In the rows, 128 means zero.
Known rows, with every step that occurs:
nelob/fusovab/mefabug/sasiv/vumim: [110 163  98 130  39 128 127  96 157 142 151 129  95 143 152 155 126 106
 172 145]
poge/nelob/fusovab/vumim: [ 88 163  98 104  88 128 132  82 177 131 120 146  68 129 164  86 146  73
 179 113]
poge/nelob/fusovab/mefabug: [ 88 159 104 100  50 110 130 102 157 139 127 139  75 122 170 144 143  79
 188 129]
mefabug/fusovab/vumim: [ 82 157  79 117 109 131 133  84 169  98 115 150  80 141 139 109 149 105
 185 128]
poge/nelob/fusovab/mefabug/sasiv: [ 99 158  77 105  61 114 132 102 179 156 125 146  81 130 180 146 130  88
 169 140]
mefabug/sasiv/vumim: [ 99 135  81 145  75 140 133  82 155 120 132 139 129 162 143 121 115 124
 152 157]
nelob/fusovab/vumim/poge: [ 82 157 120 103  64 111 128 105 171 141 121 149  78 147 118 105 134  97
 175 101]
nafig/mefabug/poge/nelob/fusovab: [135 165 103 106  53 103 132 116 160 119 120 149  75 133 153  87 131  84
 199 114]
nafig/mefabug/poge/nelob: [129 146  91 115  75 108 128 118 157 105 116 157 106 134 150  82 132 103
 194 130]
vumim/poge/nelob: [ 70 119  87 101  76 110 144 110 143 137 100 160 108 142 147 112 118 115
 161 133]
vumim/poge/nelob/fusovab/mefabug/sasiv: [ 89 145  76  89  52 101 138 121 172 176 118 158  82 133 163 148 117 106
 162 133]
sasiv/nelob/fusovab/vumim/poge: [ 81 157 108 101  65 126 124 105 166 145 140 144  61 122 119 107 122 102
 158 110]
nafig/mefabug/sasiv/nelob/fusovab/vumim: [122 166  83 126  70 133 103  97 198 128 142 134  71 121 138  84 119  84
 144 127]
poge/mefabug: [100 141 122 118  67 107 127  92 159  97 136 148 100 167 144 135 134  81
 154 143]
vumim/poge/mefabug/sasiv/nelob: [102 129  81 105  66 115 129 106 166 137 144 159  90 153 134 144  98 115
 113 154]
poge/nelob/fusovab: [ 84 149 100 105  64 114 141  88 157 133 116 142  76 138 166 113 131  82
 171 125]
nafig/mefabug/sasiv/nelob: [112 133  72 139  68 127 108 104 173 116 130 139 109 129 133 107 101 110
 133 156]
mefabug/fusovab: [ 79 138  83 120  85 117 143  91 144  99 110 146  88 150 140 136 136 113
 176 143]
sasiv/vumim: [ 89 133 107 142  69 134 133  84 131 102 135 133 123 151 135 119 128 114
 170 147]
fusovab/nelob: [ 76 145 105 142  82 135 121 100 186 112 121 141  99 135 124 137 142 100
 172 125]
mefabug/poge: [111 155 114 129  75 115 133 109 158 110 129 156 114 155 129 126 139 119
 195 129]

Rows:
[117 183 102  97  87 125 137  96 181 133 131 158  65 132 161  85 151  88
 206 102]  mefabug/poge/nelob/fusovab/vumim
[105 143  91 102  92 111 125 103 193 131 128 169  99 172 137 113 121 100
 140 132]  fusovab/vumim/poge/mefabug/sasiv
[132 151 116 132  62 101 118 121 162  96 124 152 115 149 120 100 132 105
 196 127]  nafig/mefabug/poge
[ 97 154  84 126  59 131 127  88 175 145 142 135  78 136 144 136 108 105
 136 140]  mefabug/sasiv/nelob/fusovab
[ 76 137 100  88  55 102 147 109 145 151 109 151  75 142 149 118 119 100
 169 117]  vumim/poge/nelob/fusovab
[ 88 154 114 122  51 127 127  91 154 127 142 128  68 127 136 133 121  94
 155 130]  sasiv/nelob/fusovab
[107 148  94  93  41 108 133 105 169 151 150 151  60 152 137 147 100  97
 120 137]  vumim/poge/mefabug/sasiv/nelob/fusovab
[105 157  74 115  55 131 137  90 154 151 140 135  88 130 181 140 125 101
 172 148]  poge/nelob/fusovab/mefabug/sasiv/vumim
[111 158  97 108  76 114 132 118 163 128 131 163 101 124 165 139 148 111
 210 135]  fusovab/mefabug/poge/nelob
[ 85 144  87  97  74 115 143 110 172 107 123 159  54 150 121 158 135 104
 166 124]  vumim/poge/mefabug/fusovab/nelob
[114 132  82 141  72 111 114 107 177 112 111 146 124 155 133 103 115 104
 150 147]  nafig/mefabug/sasiv
[ 89 170 112 119  74 139 118  84 173 127 147 133  62 121 136 105 135  87
 161 117]  sasiv/nelob/fusovab/vumim
[ 72 135  85  98 101 123 134 102 165 135 103 163 102 134 146  84 133 107
 170 121]  fusovab/vumim/poge/nelob
[102 169  83 125  80 144 118  83 197 144 145 140  70 128 145 108 122  97
 143 128]  mefabug/sasiv/nelob/fusovab/vumim
[ 97 146  74 132  69 132 113 105 176 137 148 142 105 121 146 162 120 120
 145 162]  fusovab/mefabug/sasiv/nelob
[ 69 138  55  84 112 123 148  98 156 124  99 167  71 132 153  94 136 117
 179 122]  mefabug/fusovab/vumim/poge/nelob
[100 165 120  87  59 118 124 101 168 133 157 148  45 135 128 117 125  81
 147 112]  sasiv/nelob/fusovab/vumim/poge/mefabug
[ 74 145  80  99  99 118 140 103 160 117 107 161  82 146 122 112 137 122
 179 120]  mefabug/fusovab/vumim/poge
[101 136  80 122  75 109 129 104 146  85 105 142  88 143 129 108 132 101
 178 139]  nafig/mefabug/fusovab
[ 74 151  78 131  90 138 137  95 178 100 114 144  72 131 129 145 143 108
 180 130]  mefabug/fusovab/nelob
